Every row comes from one small tree of marks. Brackets hold a mark, then the marks that hang from it, in alphabetical order. Every link used is in the known rows. Which tree was each row made from?
Known rows
{Z {C {L H}}}: [  2.1  31.1  23.0  -0.5 -21.5  19.8 -30.5  -7.4  -8.5 -24.9  19.9  -4.2
  15.4  47.2   1.9   6.6  20.4 -23.8  13.4 -24.3  14.1  15.2  -1.1 -10.2
  -1.8   4.3   0.0]
{Z {C {E M} {L H}}}: [ -1.9 -14.8  -1.6 -30.2 -14.2 -15.5 -25.9  -1.1  -5.5   1.3  -2.8 -10.4
  15.0  33.0  -9.2  16.3  32.4 -31.2  11.5   4.9  -3.2   1.9 -37.3  -6.5
  -2.7  29.0  14.5]
{P {E C M}}: [-17.2   6.7  20.7   4.3   2.6 -33.4 -12.2 -36.6  18.1   5.3   3.4 -12.3
 -25.9  30.2  13.4 -41.6  -8.3 -32.7 -14.9 -11.1  -3.4   8.2 -11.1   7.5
 -10.3   2.2 -19.4]
{M {E {C L Z}}}: [ 13.6 -18.2  17.9  31.0   2.4 -19.8 -11.9 -41.8  22.8  25.2 -28.4  -2.3
 -12.0 -35.8  15.5 -25.9  16.1  32.7 -31.9 -15.3 -50.2   6.6  34.1  10.6
  -6.9  13.9 -15.9]
{P E}: [  7.9  57.5  26.7  22.1  23.4   8.2  -4.1  -2.4  11.0  -9.5  -4.0 -15.7
 -44.1  29.5   2.9 -58.2 -26.5 -23.3 -40.0 -27.1  13.7  21.4  17.5  -4.0
  16.4  -8.3 -39.1]
{L {C E} F H}: [-30.3  40.9 -32.6 -14.1  20.6  31.2  32.4  16.3 -53.4   3.1 -35.1  -5.2
  -6.6  -0.6   3.6  21.3 -38.9 -31.9  38.0 -13.8  36.5  -5.6  -1.2   6.8
   8.5   2.3  12.2]
{Z {C {L F}}}: [ 39.4  18.9  35.6  -8.0 -28.4  49.9 -28.2   2.1 -23.6 -25.6  10.3  15.9
 -24.5  53.4  -3.0  -6.6 -16.3   3.4   3.7  -2.8  -1.2  -8.9  43.4   3.2
  27.8   2.9  17.7]
{L C F}: [  3.9  48.2  16.0  -1.3  12.2  42.3  10.9  -7.6 -43.5 -13.6  -5.5   1.2
 -25.2  19.5  13.3   4.5 -45.6  -6.5   5.0 -11.6  12.9 -17.2  32.6  11.8
  27.2  -5.1   0.0]
{C {E M} {L H} Z}: [  0.0 -37.8 -24.4 -17.0   8.2 -37.2   4.3  29.7  19.7  11.7  11.5  -7.4
  27.0 -25.1 -23.1   6.9  28.2  -7.0 -16.7  18.2  -5.0   8.0 -36.6 -10.9
  -8.6   3.2   0.0]
{L {C Z} F}: [ 14.1  31.2  11.0  12.3  13.3  28.5  27.1 -10.6 -34.0   1.8  -1.5  13.6
 -10.8  -3.7  19.5  -0.1 -30.6  21.8   9.3   1.5  -1.6 -24.1  42.2   1.7
  14.5 -13.5  11.1]
{L C F H}: [-22.9  41.4  -5.0  -6.2   8.1  31.4  16.2  11.5 -48.5 -20.3   8.5  -1.3
  -0.3  14.6   7.9  18.5 -32.7 -29.7  35.1 -19.2  38.1  -7.8   7.7   9.2
   2.5 -17.7   7.6]
{Z {C L}}: [ 35.1  35.4  44.1   3.3 -19.4  31.9 -38.0 -26.8  -1.8 -18.2   4.0  -1.2
  -9.5  46.0   5.8 -11.0   6.2   0.3 -16.5 -16.5 -12.4   5.1  25.0 -10.0
  25.6  17.2  -7.9]
{L C H}: [-29.3  63.4   3.4   6.5  17.0  12.7   8.3 -19.7 -26.4 -15.9   5.1 -19.2
  17.3  12.6  16.9  17.6  -5.4 -32.0  12.7 -30.7  28.9   8.8 -11.6  -2.0
   3.3  -6.4 -13.8]
{F {L {C E} H}}: [-22.3  48.8 -17.5   4.1  32.3   8.3  16.9  -8.0   1.3  -0.8 -38.4 -31.5
   8.2  -0.1  12.7  28.9  14.2   1.4   9.8  -6.3  36.5   8.0 -33.7 -18.9
   9.7  15.2 -10.5]
{C {E M} L}: [ 23.4 -13.3   4.0 -26.5   6.8 -15.0 -19.2  16.7  15.0   1.0  -2.7 -13.4
 -18.7  -0.5 -23.5  -1.4   3.6  -9.8 -47.9   9.9 -18.9   2.6 -20.8   2.6
  29.4  25.6 -20.9]
{L {C Z} F H}: [-17.9  24.9 -10.1   8.3  11.8  20.0  31.6   7.0 -37.2  -5.3  12.5  11.0
  14.7  -7.3  14.2  16.5 -18.8  -3.2  38.3  -2.8  24.2 -12.9  16.7  -2.2
  -9.2 -25.8  19.8]
{M {E {C Z}}}: [-12.2   5.4   5.4  39.9  22.2 -15.8   0.1 -62.5   4.8  36.3 -39.3   6.5
 -25.4 -28.9  31.5 -32.3  -2.7  19.2 -12.6  -7.5 -37.4   7.5  47.5  19.8
 -11.1  10.4  -8.2]
{C L}: [ 31.0  32.2  26.7   6.2  -0.7  23.4 -24.3   8.5  14.6 -26.8  17.0  -4.9
 -20.8  10.6 -14.7 -13.5  -8.2  -2.4 -47.6 -19.5  -1.4  17.8  11.6  -0.1
  31.8   0.9 -31.8]
{Z {C {E M}}}: [  3.7  14.3   7.5 -19.2   7.6  -3.8 -22.4 -39.4 -20.5  22.6 -25.8   0.2
 -24.6  43.5  15.8   1.4   0.7 -22.8   4.5  19.4 -16.5  -7.2   3.0   6.5
  15.0  38.6  15.0]
{L {C {E M} Z} F H}: [-24.5 -21.8 -37.2 -23.8  18.9 -17.0  40.1  14.3 -38.4  22.0  -8.3   1.0
  15.9 -19.4   5.2  29.4  -7.5 -11.4  36.0  25.7   9.6 -24.5 -17.0   2.4
 -12.9  -2.6  34.1]

Write each row's tree
[ 11.2  15.1  13.5  27.1 -15.7   6.1  -9.9 -25.6  25.5   7.5   2.6  10.1
   5.4  -9.1  10.0 -10.6   4.3  29.5 -14.4 -10.6 -23.8  10.2  20.3  -9.9
  -2.2  -1.7 -15.4] : {E {C L Z}}
[ 32.6 -31.7  -5.3 -10.6   9.3 -25.8  -2.4  12.5  23.5  17.0  -2.9  -3.0
  -2.9 -22.4 -14.0  -7.2  17.3  18.4 -43.6  25.5 -33.2  -2.5 -12.5  -7.0
  14.3  20.9 -10.9] : {C {E M} L Z}
[  5.6 -56.0 -32.8 -25.5  -1.1 -16.1  13.4  58.6  -3.2   3.0  17.6   9.6
   7.2 -20.1 -31.5   9.8   5.6  -3.4   4.0  31.9   7.0  -8.7 -17.5   1.3
  -7.3  -9.5  21.4] : {C {E M} {L F H} Z}
[-17.3  52.4   9.7  12.7  22.4  11.3   7.8 -11.1   7.5 -28.4   2.1 -29.3
  13.1  15.5  15.1  25.4  20.0   0.6   5.4 -11.6  41.3   3.6 -25.1 -20.3
   3.0  -9.2 -16.9] : {F {L C H}}
[ 15.6  -9.1  -0.8  -1.0  34.2 -26.9  17.1 -29.3  24.6  25.3 -24.9 -21.2
   5.1 -14.4  21.3  18.0  34.2  46.6 -19.2  41.8 -19.2 -20.7 -22.3 -21.3
  13.1  22.6   4.2] : {F {L {C {E M} Z}}}
[-25.9  27.9   1.0  10.6 -18.6   7.9 -17.0  -7.0  11.8 -21.0   9.4  -2.4
  16.3   6.6  -4.3   6.8   3.0 -20.8  11.5 -34.0  21.2  27.4 -15.7  -0.5
 -11.2  -8.1 -20.1] : {E {C {L H}}}
[-26.3  -4.5   2.2  13.5  -2.4 -16.5 -16.4 -20.8  10.5  -1.1 -19.7 -17.0
  -2.2 -17.7   0.0  -8.1  17.6 -18.1  -3.1 -38.2  -8.3  22.4  -5.1  17.9
 -17.9   7.9 -19.1] : {M {E {C {L H}}}}
[  1.5  13.6 -13.1 -20.4 -18.3  42.6  -7.7  25.8 -33.7  -5.9 -17.9  10.9
  -3.7  32.2 -12.9  10.7 -14.4 -18.0  37.9  -9.1  22.2   2.6   9.7  -2.7
  12.8  13.5  27.7] : {Z {C E {L F H}}}
[ 35.0 -52.0 -13.5 -24.8   0.4  -5.4   3.7  42.0   2.0  12.0   3.1  15.5
 -15.5 -17.2 -26.0  -1.8  -7.8  23.3 -22.3  37.8 -20.0 -17.5   6.0   3.3
  17.9   3.2  14.9] : {C {E M} {L F} Z}
[-12.1  -9.7  14.8  22.0   4.9 -42.5   2.0 -37.6  27.5  23.6   6.4   0.0
 -10.7  10.3  19.7 -44.2   1.4  -5.1 -10.3   5.5 -21.6   0.5  -2.2  -4.0
 -26.6  -9.4 -11.5] : {P {E {C Z} M}}
[ 17.2  -6.8   6.0  13.3 -24.0  25.0  -1.6   2.6   3.5   0.3   6.1  28.8
  -7.0  -7.1   0.0  -7.6 -23.9  34.8   6.9   0.9  -9.3  -3.6  38.9   4.1
  -0.2 -16.4   6.5] : {E {C {L F} Z}}
[-15.2 -14.2 -20.8  -4.6  32.2 -36.2  25.8  -9.5  20.4  16.2 -15.0 -22.3
  31.3 -17.4  15.3  33.4  46.3  19.3   9.0  33.2   8.2 -10.8 -49.0 -24.5
 -13.2   7.1  11.5] : {F {L {C {E M} Z} H}}
[-13.1 -41.2  -8.4  15.8  -7.7  -7.8   6.8   3.4  -1.9   7.2 -10.4  14.4
   4.2 -36.5   0.0  -7.6   5.5  10.0  16.8  -9.9 -10.8   2.6  26.5  19.1
 -25.6 -12.4  14.2] : {M {E {C {L F H} Z}}}
[  7.5   9.5  -0.5  18.9   0.3  -0.9  -2.5  22.5  17.9 -18.5  28.6   1.1
  23.2 -13.7 -15.3  -1.9  16.1   3.2 -15.2 -11.1  12.7  19.2  -2.0 -15.5
  -8.3 -20.7 -14.1] : {C {L H} Z}
[-14.0 -11.1 -13.3  12.1 -24.2  17.7   8.7  20.0  -0.2  -8.2  22.0  26.6
  19.5  -9.9  -4.5   7.1  -9.3   9.2  35.6  -6.6  17.1   4.6  11.0   1.2
 -24.0 -30.2  13.5] : {E {C {L F H} Z}}
[-23.1 -39.3  -5.7 -24.6 -29.8  -7.8 -16.2  23.2  -3.4 -25.9  38.3  11.6
  12.7  14.7 -17.8  14.8  -4.8 -26.7  27.6   4.4  18.6  -6.6 -25.5  19.7
 -19.9 -16.7  11.3] : {E {C {L F H}} M}
[  6.8   1.9  -6.8  -9.0  26.2 -29.3  21.3 -32.5 -10.3  39.1 -26.3 -14.5
   4.0 -19.0  19.8  12.0   6.6   9.0 -12.4  21.8 -30.1 -20.3  -8.2  -4.1
   9.6  25.6   1.8] : {L {C {E M} Z}}
[-16.7 -22.5  -3.2  26.4   0.3 -28.6  -0.5 -24.2  19.2  13.5 -15.5  -3.0
  15.1 -39.6   8.7 -10.9  27.7   9.3  -1.7 -22.0 -23.0  16.5   8.5   9.1
 -30.4  -0.3  -7.5] : {M {E {C {L H} Z}}}
[-14.4  32.3 -22.4  18.3  34.5   0.0  34.1 -13.2  12.4  15.9 -33.2 -22.6
  23.7 -23.3  20.4  24.5  27.7  31.2  12.1   9.3  18.1   2.4 -19.9 -32.1
  -4.9   5.0   1.8] : {F {L {C E Z} H}}
[  4.4  -9.1 -36.7  -4.1   0.9  22.1  19.3  59.8  -8.7   3.9  -4.0  15.4
  -0.2 -26.1 -23.6   2.3 -15.5   7.2   9.1   5.3  19.0   7.8   9.1  -6.9
   1.6 -12.4  13.2] : {C E {L F H} Z}
[ 18.0 -52.6  21.2  -0.5 -22.3 -25.8   0.3   9.2  25.6   4.3  23.4   9.1
  -8.3   5.8  -6.8 -40.2  -4.1  12.6 -10.0  10.6 -20.3 -12.7   3.5  -1.0
 -15.7 -17.5   5.4] : {P {E {C {L F} Z} M}}
[  4.9 -15.1  24.8  -7.6 -18.6 -18.2 -31.4 -21.8  21.4 -11.4  22.6  -3.9
  -0.1  13.5  -3.2   0.5   7.2  -7.9 -19.0  -2.6 -20.3   1.2 -19.6  11.0
   1.7  11.9 -18.0] : {E {C L} M}
[-17.6 -37.2  -5.6   0.9 -20.3 -38.3  -7.6  -9.3  26.3  -3.3  36.5   6.4
  43.2 -10.8  -0.7  12.3  34.5  -3.8   9.8   8.5  -8.4   5.4 -32.6  -4.4
 -36.1 -14.3  -1.7] : {E {C {L H} Z} M}
[ -0.7   7.0 -29.3 -17.1   0.0  32.2   4.2  61.2 -19.3 -14.5  -7.4   3.7
 -14.6  -1.9 -33.1   7.3 -28.6 -20.8   4.8  -8.6  33.3   9.9  -3.8   5.2
  14.5  -0.3   2.1] : {C E {L F H}}
[ 17.2 -39.3  10.4  16.6  -7.7   2.7  -0.9 -12.7   2.4  18.7 -23.0  17.9
 -25.6 -31.6   6.3 -25.2 -10.7  35.2 -12.6  -4.2 -37.6  -9.2  52.1  23.0
  -1.4   1.3   8.2] : {M {E {C {L F} Z}}}
[ -1.5  31.5  -3.0 -10.6 -10.7  21.1 -16.2  -0.1 -11.5   0.1 -23.2  -8.8
   8.0  29.8  -3.0   7.2   9.8 -20.2  15.7 -19.6  11.3  17.1  -8.9 -13.1
   5.8  25.4   5.4] : {Z {C E {L H}}}
[ 40.5  -6.8  12.5   7.0  -5.9  31.1  -0.4  35.2   3.8 -16.5  23.2  23.6
 -17.5  -5.9 -16.6 -16.5 -19.3  30.2 -23.6   7.8  -4.0  -3.8  39.5  -1.0
  22.2 -19.5  -1.4] : {C {L F} Z}
[ 14.4 -50.8   7.3  -9.5 -25.5 -10.6  -6.4   3.1  10.1  -2.6  28.9  25.9
   1.8  -4.8  -3.6   0.8  -4.9  23.0   0.8  25.9 -24.7 -20.0   8.8  10.8
  -7.8 -12.0  15.4] : {E {C {L F} Z} M}
[  5.1   8.4  -2.5  -8.3  -8.6  35.0  -8.2  56.7 -13.9 -41.1  31.9   7.6
  -7.7  12.5 -27.8   2.7 -21.4 -22.6   0.5 -14.7  37.2   9.1   4.8   8.7
   9.8 -23.3  -3.8] : {C {L F H}}
[-19.0   9.2  -5.3  23.9 -18.2  -3.6  -2.0 -11.2  18.0  -0.4  15.0   5.8
  32.9 -14.5   7.4   2.6  15.7   7.5  12.1 -19.4   5.3  19.5  -7.0 -10.8
 -29.1 -17.5  -8.9] : {E {C {L H} Z}}
[-13.4 -56.2 -11.5 -10.0 -25.2 -19.1   1.4  20.8   4.3 -10.4  41.0  23.6
  29.1  -5.8 -10.7  13.0   7.9  -1.0  33.7  20.8   4.4 -11.0 -14.9   9.2
 -30.3 -25.1  22.0] : {E {C {L F H} Z} M}
[-21.7   4.3 -15.6 -21.0  30.7 -25.1   9.4  -7.4   9.4   1.2 -18.0 -35.1
  13.0   2.7   7.1  36.6  32.3  -6.5   5.5  19.6  24.7  -7.1 -61.4 -13.9
   1.7  16.6  -2.0] : {F {L {C {E M}} H}}
[  4.1 -10.2 -17.6  -3.5  28.5 -20.9   7.5  -8.3   4.2  31.7 -12.7   4.5
 -16.7 -13.0   0.8 -10.8  -2.8   4.1 -24.3  35.0 -19.2  -5.4   0.3   1.3
  10.8  13.3  -1.2] : {C {E M} Z}
[  7.4 -34.9  15.2 -22.3 -31.0   3.1 -22.4   6.3   1.5 -17.2  26.2  15.4
 -12.8  17.2 -13.7   4.2 -18.2  -4.5   2.2  13.7 -11.6 -16.0  -1.5  23.4
   7.9  -5.0   4.9] : {E {C {L F}} M}
[ 15.8 -33.5  27.9   9.0 -17.8 -46.3  -8.2 -17.8  46.4  12.6  15.9  -8.9
   4.9   1.7   2.1 -41.0  23.7  10.1 -32.4  -1.6 -33.9   0.7 -14.7 -12.0
 -20.0  -3.4 -18.4] : {P {E {C L Z} M}}
[ -0.3  44.7 -11.9 -14.5  20.4  39.5  24.2  -1.9 -49.4  17.4 -43.8  -3.3
 -32.4   2.5   9.4   8.9 -51.1  -4.0   5.6  -5.8   9.5 -16.5  23.3  12.6
  34.0  18.9   6.3] : {L {C E} F}
